Every row comes from one small tree of marks. The marks that hang from a mark follow it in brackets, in alphabetical order. Every link used is in the known rows. Which tree was each row made from?
Known rows:
fipepu[dapapot rosebod zota]: 512	376	38	7	-412	190	-129	158	161	20	376	-256	57	-109	51	-207	-11	-6	164	-335	-28	-24	-285	-192	-66
poni[lafu[fipepu[dapapot rosebod] ruloz[risa]]]: 220	257	48	33	-316	103	-52	197	167	84	280	-208	-60	65	130	-200	151	63	117	-108	289	-41	-87	-543	335
fipepu[dapapot lafu[ruloz] rosebod[rabet]]: 272	506	-8	49	-361	6	-252	209	134	61	425	-336	225	-71	337	-258	-110	-105	186	-13	-58	-65	-123	-395	50
fipepu[lafu rosebod[rabet] zota]: 242	435	152	22	-275	27	41	49	108	-10	384	-206	288	-113	137	-13	-184	59	141	-183	-125	22	-181	-255	-284
fipepu[rosebod zota]: 398	373	70	27	-300	84	205	24	130	-65	357	-204	9	-127	-20	-46	-21	9	75	-439	-11	30	-225	-146	-171
zota[fipepu]: -58	257	49	127	-151	-61	221	-160	220	145	367	-200	-151	10	46	-4	-21	293	171	127	-11	7	-76	-253	-6
fipepu[dapapot lafu[ruloz] rosebod[rabet regozi] zota]: 398	441	130	-61	-221	0	-270	145	116	50	474	-305	303	-97	226	-9	-202	-134	185	-143	-195	-12	-196	-407	-281
kugup[fipepu]: -103	235	67	110	-224	114	138	-62	157	78	199	-294	-74	15	197	-56	-132	111	163	-6	83	79	-101	-283	-1
kugup[fipepu[dapapot lafu rosebod[rabet[ruloz] regozi]]]: 172	357	92	27	-196	61	-235	93	133	121	468	-352	188	2	223	-132	-312	-162	301	70	-92	18	-154	-419	-41
fipepu[dapapot lafu rosebod]: 240	430	36	-23	-239	82	-198	227	171	133	274	-327	104	-23	177	-139	-139	96	204	-102	-18	-27	-144	-285	17
ruloz[lafu[fipepu[rosebod]] risa]: 586	255	71	62	-177	16	182	84	167	93	166	-110	-178	64	52	103	-132	147	54	-211	198	60	-141	-610	230
kugup[fipepu[rosebod]]: 140	316	2	84	-272	83	111	17	140	18	378	-276	-68	-9	106	-174	-153	-11	159	-177	135	40	-89	-293	77
fipepu[lafu]: -175	336	145	36	-48	13	179	-13	161	128	44	-297	41	-4	192	165	-128	302	112	5	-66	76	-104	-216	-204
risa[ruloz[lafu]]: 215	353	49	22	-161	-123	315	-119	224	-11	145	-224	7	-83	243	214	-239	14	66	-50	-22	168	-59	-457	-150
risa[ruloz[lafu[fipepu[dapapot zota]]]]: 289	286	102	-30	-309	68	2	-32	217	47	246	-225	42	-74	215	81	-277	41	109	-89	-62	129	-82	-533	-138
kugup[fipepu[dapapot lafu rosebod[rabet regozi] zota]]: 206	310	154	-15	-205	133	-300	87	132	116	464	-294	250	-6	221	-85	-332	-7	285	25	-66	24	-156	-432	-180
ruloz[lafu[fipepu[zota]]]: 173	250	203	-22	-176	162	62	-87	166	73	198	-212	-50	-1	144	124	-170	215	85	-55	33	90	-135	-362	-91
rabet[ruloz[lafu[fipepu[dapapot zota]] risa]]: 492	270	80	66	-318	178	0	38	147	52	233	-186	-82	-37	135	193	-164	42	75	-222	-93	126	-329	-436	84
rosebod[fipepu[dapapot zota] rabet]: 264	285	96	247	-402	134	-62	31	140	145	283	-243	279	-37	220	-285	140	193	296	317	-197	-74	-227	-329	-99
dapapot[fipepu[lafu[ruloz]]]: -28	378	131	7	-122	60	46	12	178	102	285	-356	24	1	304	51	80	258	94	21	-68	27	-60	-343	-4
ruloz[lafu[fipepu] risa]: 391	196	125	82	-117	51	198	20	175	141	41	-124	-191	89	126	191	-121	277	56	-66	158	93	-151	-611	165
lafu[ruloz]: 6	359	-8	94	-261	-28	269	-53	142	-9	184	-310	-120	-86	241	29	64	-1	10	-183	0	62	-115	-245	-26

Write each row's tree:
109	320	42	54	-285	137	-194	119	126	152	311	-281	189	-11	315	11	-1	319	132	101	-209	30	-95	-321	-88 => rosebod[fipepu[dapapot lafu[ruloz] zota]]
170	296	49	112	-190	10	119	57	101	109	247	-182	119	1	240	198	-12	374	33	-32	-160	83	-69	-389	-110 => rosebod[fipepu[lafu[ruloz[risa]] zota]]
255	344	154	139	-409	153	-53	-60	136	33	321	-270	160	-107	221	-102	-100	-82	219	92	-166	33	-297	-325	-74 => rosebod[rabet[ruloz[lafu[fipepu[dapapot zota]]]]]
573	369	-36	162	-309	-53	-77	13	211	113	600	-140	-14	-10	118	-168	-129	0	246	129	-15	-31	-204	-475	244 => zota[fipepu[dapapot rosebod[rabet[ruloz[lafu risa]]]]]
316	444	-28	29	-190	-108	164	160	113	10	307	-216	-13	-32	188	121	-132	33	-14	-368	37	59	-72	-419	67 => fipepu[lafu[ruloz[risa]] rosebod]
185	261	145	-11	-222	170	-95	9	196	166	147	-282	-71	38	199	-44	-119	185	170	92	76	31	-126	-429	87 => ruloz[lafu[fipepu[dapapot]]]
101	283	104	-53	-371	203	-167	126	153	32	400	-251	45	-15	132	-204	119	49	127	-133	184	-38	-91	-367	128 => poni[lafu[fipepu[dapapot rosebod zota] ruloz]]
327	313	60	105	-165	-123	-20	-25	222	181	545	-234	-1	12	1	-204	-49	27	331	172	-51	-99	-138	-396	19 => zota[fipepu[dapapot rosebod[rabet regozi]]]
352	395	50	-32	45	-200	233	125	121	51	267	-247	-28	6	106	277	-165	-21	20	-370	-24	68	-74	-475	-95 => fipepu[lafu[ruloz[risa]] rosebod[regozi]]
282	239	75	-3	-373	173	-110	187	149	51	349	-173	2	27	114	-119	114	103	89	-198	238	-15	-128	-501	225 => poni[lafu[fipepu[dapapot rosebod zota] ruloz[risa]]]
527	381	198	36	-185	33	131	-36	152	-11	530	-296	114	-92	13	-77	123	-114	205	-190	-179	-16	-278	-295	-163 => dapapot[fipepu[rosebod[rabet[ruloz] regozi] zota]]
112	392	69	48	-39	-247	100	-79	173	110	613	-216	42	1	113	57	-172	42	181	95	-91	-18	10	-427	-86 => zota[fipepu[lafu[ruloz] rosebod[rabet regozi]]]
296	373	-62	47	-230	-59	-169	123	202	165	576	-186	-64	33	181	-31	-169	194	143	2	-5	-19	-42	-484	231 => zota[fipepu[dapapot lafu[ruloz[risa]] rosebod]]
302	317	117	71	-254	60	76	-66	100	-44	532	-252	117	-79	76	-49	-209	-215	201	-214	-89	69	-220	-311	-189 => kugup[fipepu[rosebod[rabet[ruloz] regozi] zota]]
242	217	-5	127	-436	153	-76	179	143	141	197	-269	-194	19	183	-140	47	73	72	-212	70	-13	-140	-576	260 => lafu[fipepu[dapapot] ruloz[risa]]
204	415	12	102	-289	-24	-205	42	192	150	647	-235	124	-28	136	-188	-184	57	290	185	-139	-51	-128	-333	83 => zota[fipepu[dapapot lafu rosebod[rabet[ruloz]]]]
235	211	150	-39	-159	33	164	71	138	21	303	-155	-40	44	14	73	86	53	59	-279	215	32	-87	-506	62 => poni[lafu[fipepu[rosebod[regozi] zota] ruloz[risa]]]
556	317	121	-51	-208	92	-60	109	165	61	334	-285	37	-84	-38	-66	-43	-71	203	-328	-85	-16	-300	-250	-223 => fipepu[dapapot rosebod[regozi] zota]
